Every row comes from one small tree of marks. The marks that hang from a mark follow it in brackets, in alphabetical order. Every link used is in the known rows. Which tree was each row made from?
Known rows:
N(U(Y(G) Z)): | -.59 |  .07 | -.22 |  .02 |  .33 |  .76 | -.25 | -.19 | -.02 |  .18 | -.22 | -.13 | -.06 |  .09 | -.06 | -.13 |  .00 | -.19 |  .20 |  .35 |  .18 | -.38 |  .14 |  .12 | -.34 |  .23 |
Y(G(Z) U(N)): | -.70 |  .15 | -.32 | -.36 |  .39 |  .43 | -.02 | -.15 |  .17 |  .20 | -.13 | -.30 |  .07 | -.32 | -.05 | -.43 |  .10 |  .13 |  .19 |  .56 |  .25 | -.40 | -.09 |  .01 | -.08 |  .09 |
Z(G(Y)): | -.29 |  .15 | -.23 |  .18 |  .26 |  .11 |  .06 | -.03 |  .07 | -.14 | -.19 |  .00 |  .29 |  .26 |  .07 | -.04 | -.15 | -.02 |  .29 |  .43 |  .17 | -.41 | -.39 |  .15 | -.03 |  .04 |
N(U): | -.19 |  .08 | -.26 |  .06 |  .14 |  .29 | -.17 | -.03 | -.01 |  .13 | -.17 | -.02 |  .11 |  .08 |  .33 | -.07 |  .04 | -.11 |  .03 |  .23 |  .28 | -.13 |  .03 |  .00 | -.12 |  .21 |
Y(G(Z(M)) U(N)): | -.78 |  .17 | -.25 | -.35 |  .27 |  .47 | -.12 | -.17 |  .14 |  .15 | -.23 | -.33 |  .10 | -.18 |  .06 | -.49 |  .04 |  .14 |  .19 |  .55 |  .12 | -.38 | -.19 |  .12 | -.19 |  .14 |
U(N Y): | -.54 |  .21 | -.17 |  .21 |  .19 |  .45 | -.13 | -.17 |  .02 |  .17 | -.16 | -.20 | -.01 |  .03 | -.07 | -.13 |  .08 | -.05 |  .19 |  .26 |  .02 | -.12 | -.33 | -.11 | -.26 | -.11 |
U(N Y(G(Z))): | -.72 |  .20 | -.31 | -.09 |  .19 |  .50 |  .02 | -.25 |  .11 |  .17 | -.16 | -.24 | -.02 | -.12 | -.25 | -.28 |  .05 | -.02 |  .38 |  .46 |  .05 | -.24 | -.27 |  .06 | -.27 |  .02 |
M(Z(G U(N Y))): | -.52 |  .17 | -.49 |  .44 |  .11 |  .61 | -.08 | -.06 |  .02 |  .21 | -.36 | -.20 |  .04 | -.14 |  .07 | -.03 |  .11 | -.01 |  .06 |  .46 | -.01 | -.25 | -.41 |  .04 | -.08 |  .03 |
N(U(Y(G) Z(M))): | -.63 |  .08 | -.15 |  .03 |  .24 |  .79 | -.35 | -.22 | -.05 |  .13 | -.33 | -.16 | -.03 |  .22 |  .06 | -.19 | -.08 | -.17 |  .19 |  .36 |  .06 | -.35 |  .05 |  .21 | -.45 |  .27 |
Q(N(U(Y(G) Z))): | -.57 |  .06 | -.25 |  .07 |  .17 |  .77 | -.13 | -.24 | -.04 |  .13 | -.25 | -.03 |  .03 |  .00 | -.13 | -.20 |  .01 | -.03 |  .20 |  .31 |  .10 | -.39 | -.02 |  .20 | -.37 |  .09 |
Q(N(U)): | -.22 |  .05 | -.28 |  .10 | -.01 |  .34 | -.05 | -.10 | -.03 |  .10 | -.19 |  .06 |  .17 |  .00 |  .21 | -.15 |  .06 |  .05 |  .06 |  .19 |  .15 | -.17 | -.12 |  .10 | -.19 |  .09 |
Y(G U(N Z(M))): | -.74 |  .20 | -.21 | -.23 |  .47 |  .59 | -.27 | -.20 | -.01 |  .14 | -.28 | -.25 |  .01 | -.18 | -.07 | -.55 | -.02 |  .13 |  .03 |  .58 |  .11 | -.51 | -.11 |  .04 | -.29 |  .09 |
Y(G(Z) U): | -.62 |  .00 | -.24 | -.35 |  .40 |  .36 | -.08 | -.15 |  .21 |  .07 | -.05 | -.33 |  .14 | -.23 | -.02 | -.32 |  .11 |  .05 |  .28 |  .38 |  .31 | -.43 |  .09 |  .10 |  .02 |  .21 |
Z(G(Y) M U): | -.51 |  .07 | -.30 |  .41 |  .24 |  .42 | -.09 | -.08 | -.04 | -.06 | -.27 |  .02 |  .39 |  .40 |  .36 | -.02 | -.16 | -.11 |  .28 |  .54 | -.01 | -.35 | -.59 |  .23 | -.05 |  .18 |
G(Z(U(N Y))): | -.67 |  .10 | -.37 |  .16 |  .25 |  .59 | -.03 | -.26 |  .03 |  .31 | -.13 | -.14 |  .15 | -.02 |  .03 |  .04 |  .11 | -.15 |  .30 |  .39 |  .04 | -.04 | -.34 | -.10 | -.20 |  .12 |
U(Z(G)): | -.21 |  .22 | -.21 |  .15 |  .31 |  .15 | -.03 | -.12 | -.04 |  .00 | -.24 |  .02 |  .09 |  .07 | -.09 | -.19 | -.21 | -.03 |  .13 |  .43 |  .17 | -.30 | -.17 | -.01 | -.22 |  .18 |
M(Z): | -.04 |  .05 | -.28 | -.12 | -.01 |  .13 | -.12 | -.04 | -.02 | -.08 | -.19 | -.13 |  .04 | -.19 | -.02 | -.11 |  .20 |  .00 | -.04 |  .10 |  .15 | -.15 |  .07 |  .09 | -.08 |  .16 |
M(Z(G)): | -.08 |  .16 | -.33 |  .09 | -.02 |  .09 | -.02 |  .04 |  .05 | -.08 | -.30 | -.13 |  .06 | -.11 |  .03 | -.15 |  .01 |  .05 |  .01 |  .29 |  .12 | -.28 | -.14 |  .16 | -.03 |  .14 |
U(N Y Z): | -.58 |  .25 | -.15 |  .10 |  .34 |  .58 | -.17 | -.28 | -.08 |  .21 | -.22 | -.11 | -.06 |  .01 | -.28 | -.11 |  .00 | -.09 |  .12 |  .35 |  .00 | -.20 | -.20 | -.12 | -.46 | -.03 |

Which tree is each row?
| -.58 |  .28 | -.22 |  .07 |  .51 |  .41 | -.13 | -.10 |  .04 |  .23 | -.28 | -.19 |  .05 | -.11 | -.02 | -.28 | -.10 |  .13 |  .00 |  .58 |  .18 | -.44 | -.23 | -.16 | -.21 |  .02 |
Y(U(N Z(G)))
| -.58 |  .05 | -.29 |  .65 |  .32 |  .55 | -.09 | -.08 |  .09 |  .16 | -.17 | -.18 |  .18 |  .17 |  .20 |  .04 | -.05 | -.14 |  .34 |  .39 |  .07 | -.25 | -.46 | -.01 |  .02 |  .08 |
Z(G U(Y))
| -.67 |  .37 | -.11 |  .32 |  .24 |  .57 | -.18 | -.24 | -.05 |  .15 | -.46 | -.12 | -.02 |  .24 | -.12 | -.23 | -.26 | -.03 |  .16 |  .54 | -.15 | -.30 | -.51 |  .02 | -.54 |  .02 |
U(N Y Z(G M))
| -.65 |  .02 | -.13 | -.37 |  .28 |  .41 | -.18 | -.17 |  .17 |  .02 | -.16 | -.35 |  .16 | -.10 |  .10 | -.38 |  .03 |  .04 |  .29 |  .38 |  .18 | -.42 | -.01 |  .20 | -.09 |  .27 |
Y(G(Z(M)) U)
| -.49 | -.07 | -.40 |  .13 |  .14 |  .67 | -.19 | -.10 |  .03 |  .07 | -.17 | -.25 |  .02 | -.21 | -.04 | -.06 |  .27 | -.08 |  .17 |  .22 |  .09 | -.29 | -.03 |  .17 |  .01 |  .17 |
M(Z(U(Y(G))))
| -.68 |  .18 | -.29 | -.24 |  .56 |  .55 | -.17 | -.17 |  .03 |  .20 | -.16 | -.21 | -.04 | -.30 | -.18 | -.50 |  .07 |  .15 |  .06 |  .57 |  .23 | -.51 | -.03 | -.05 | -.17 |  .03 |
Y(G U(N Z))
| -.82 |  .11 | -.34 |  .31 |  .20 |  .76 | -.22 | -.21 | -.03 |  .19 | -.24 | -.20 |  .08 |  .04 |  .14 | -.30 |  .07 | -.06 |  .24 |  .48 | -.10 | -.23 | -.50 |  .09 | -.21 |  .05 |
Z(M U(N Y(G)))
| -.64 |  .10 | -.33 |  .43 |  .30 |  .67 | -.17 | -.18 | -.03 |  .28 | -.12 | -.14 |  .10 | -.01 |  .11 | -.02 |  .13 | -.12 |  .19 |  .35 |  .04 | -.09 | -.42 | -.16 | -.12 | -.03 |
Z(U(N Y))
| -.56 |  .17 | -.14 |  .33 |  .06 |  .68 | -.18 | -.22 | -.03 |  .12 | -.45 | -.02 |  .09 |  .28 |  .10 | -.10 | -.19 | -.04 |  .16 |  .35 | -.08 | -.34 | -.30 |  .22 | -.49 |  .14 |
Q(N(U(Y Z(G M))))
| -.54 |  .00 | -.05 | -.22 |  .60 |  .50 | -.25 | -.19 |  .00 | -.02 | -.10 | -.13 |  .24 |  .13 | -.06 |  .02 |  .06 | -.07 |  .18 |  .30 |  .27 | -.52 |  .05 |  .03 | -.18 |  .07 |
G(Y(U(Z)))
| -.33 |  .37 | -.33 |  .16 |  .30 |  .23 |  .04 | -.13 | -.07 |  .15 | -.33 |  .06 |  .02 | -.03 | -.14 | -.31 | -.21 |  .06 |  .03 |  .63 |  .09 | -.29 | -.36 | -.10 | -.32 |  .04 |
U(N Z(G))
| -.43 |  .23 | -.51 |  .49 |  .26 |  .32 |  .04 | -.02 |  .01 |  .24 | -.25 |  .01 |  .17 | -.04 |  .24 | -.20 | -.09 |  .04 |  .12 |  .65 |  .09 | -.19 | -.59 | -.11 |  .04 |  .02 |
Z(G U(N))
| -.57 |  .02 | -.17 | -.25 |  .57 |  .49 | -.23 | -.16 |  .06 |  .06 | -.08 | -.24 |  .03 | -.21 | -.15 | -.37 |  .06 |  .04 |  .15 |  .39 |  .32 | -.55 |  .17 |  .03 | -.08 |  .15 |
Y(G U(Z))
| -.34 |  .18 | -.29 |  .09 |  .35 |  .44 | -.09 | -.07 | -.02 |  .07 | -.31 |  .10 |  .16 |  .32 |  .14 |  .03 | -.20 | -.12 |  .13 |  .51 |  .23 | -.43 | -.08 |  .14 | -.28 |  .24 |
N(U(Z(G(Y))))
| -.43 |  .01 | -.27 |  .01 |  .12 |  .31 | -.13 | -.19 | -.03 |  .09 | -.17 | -.08 |  .29 |  .11 |  .27 | -.04 | -.01 | -.17 |  .25 |  .32 |  .03 | -.01 | -.23 |  .09 | -.17 |  .35 |
G(Z(M U))
| -.44 |  .03 | -.38 |  .42 |  .12 |  .57 | -.12 | -.03 |  .07 |  .09 | -.29 | -.22 |  .08 | -.04 |  .08 |  .08 |  .09 | -.08 |  .14 |  .30 |  .05 | -.26 | -.26 |  .11 |  .00 |  .13 |
M(Z(G U(Y)))
| -.64 |  .10 | -.05 | -.02 |  .28 |  .63 | -.32 | -.29 | -.06 | -.06 | -.25 | -.22 | -.03 |  .15 | -.23 | -.28 | -.08 | -.12 |  .29 |  .30 | -.03 | -.37 | -.08 |  .20 | -.42 |  .18 |
U(Y(G) Z(M))
| -.38 |  .41 | -.25 |  .14 |  .19 |  .26 | -.08 | -.15 | -.11 |  .08 | -.46 |  .03 |  .05 |  .13 |  .00 | -.38 | -.29 |  .06 |  .02 |  .63 | -.05 | -.26 | -.48 |  .01 | -.45 |  .09 |
U(N Z(G M))
| -.50 |  .16 | -.18 |  .31 |  .33 |  .64 | -.21 | -.13 |  .04 |  .21 | -.33 | -.09 |  .00 |  .27 |  .08 |  .03 | -.15 | -.18 |  .14 |  .38 |  .14 | -.34 | -.06 |  .04 | -.34 |  .21 |
N(U(Y Z(G)))
| -.59 |  .01 |  .03 | -.20 |  .51 |  .54 | -.35 | -.21 | -.03 | -.06 | -.18 | -.15 |  .28 |  .25 |  .04 | -.02 | -.01 | -.07 |  .16 |  .31 |  .15 | -.49 | -.03 |  .13 | -.27 |  .13 |
G(Y(U(Z(M))))
| -.64 |  .08 | -.19 |  .63 |  .19 |  .59 | -.23 | -.12 |  .04 |  .09 | -.30 | -.21 |  .19 |  .32 |  .33 | -.03 | -.14 | -.16 |  .31 |  .39 | -.11 | -.22 | -.56 |  .11 | -.11 |  .14 |
Z(G M U(Y))
| -.75 |  .07 | -.43 |  .33 |  .32 |  .74 | -.11 | -.20 |  .01 |  .25 | -.10 | -.15 |  .05 | -.12 |  .02 | -.22 |  .14 | -.06 |  .27 |  .48 |  .05 | -.25 | -.37 | -.04 | -.06 | -.02 |
Z(U(N Y(G)))
| -.63 |  .10 | -.37 | -.09 |  .20 |  .49 | -.04 | -.23 | -.07 |  .09 | -.23 |  .04 |  .37 |  .24 |  .19 |  .02 | -.02 | -.12 |  .29 |  .55 | -.02 | -.18 | -.46 |  .16 | -.27 |  .18 |
G(Y Z(M U(N)))
| -.63 |  .30 | -.13 |  .09 |  .40 |  .46 | -.24 | -.13 |  .01 |  .19 | -.40 | -.20 |  .08 |  .03 |  .09 | -.34 | -.17 |  .11 | -.02 |  .59 |  .06 | -.44 | -.33 | -.05 | -.31 |  .06 |
Y(U(N Z(G M)))
| -.60 |  .22 | -.40 |  .39 |  .23 |  .47 | -.05 | -.07 | -.06 |  .07 | -.36 |  .05 |  .32 |  .31 |  .35 | -.14 | -.15 |  .00 |  .20 |  .70 | -.09 | -.33 | -.77 |  .14 | -.14 |  .04 |
Z(G(Y) M U(N))
| -.66 |  .05 | -.18 | -.08 |  .07 |  .65 | -.21 | -.18 |  .10 |  .13 | -.27 | -.22 |  .06 |  .19 |  .19 | -.13 | -.01 | -.17 |  .31 |  .32 |  .08 | -.27 | -.02 |  .26 | -.33 |  .31 |
N(U(Y(G(Z(M)))))
| -.77 |  .21 | -.23 | -.10 |  .10 |  .54 | -.06 | -.27 |  .06 |  .13 | -.25 | -.27 |  .01 |  .01 | -.14 | -.35 | -.02 | -.03 |  .34 |  .48 | -.07 | -.25 | -.37 |  .15 | -.36 |  .07 |
U(N Y(G(Z(M))))
| -.66 |  .05 | -.11 | -.10 |  .11 |  .47 | -.13 | -.27 |  .10 | -.03 | -.16 | -.30 |  .07 |  .11 | -.09 | -.20 |  .00 | -.13 |  .45 |  .27 |  .01 | -.26 | -.16 |  .24 | -.28 |  .21 |
U(Y(G(Z(M))))
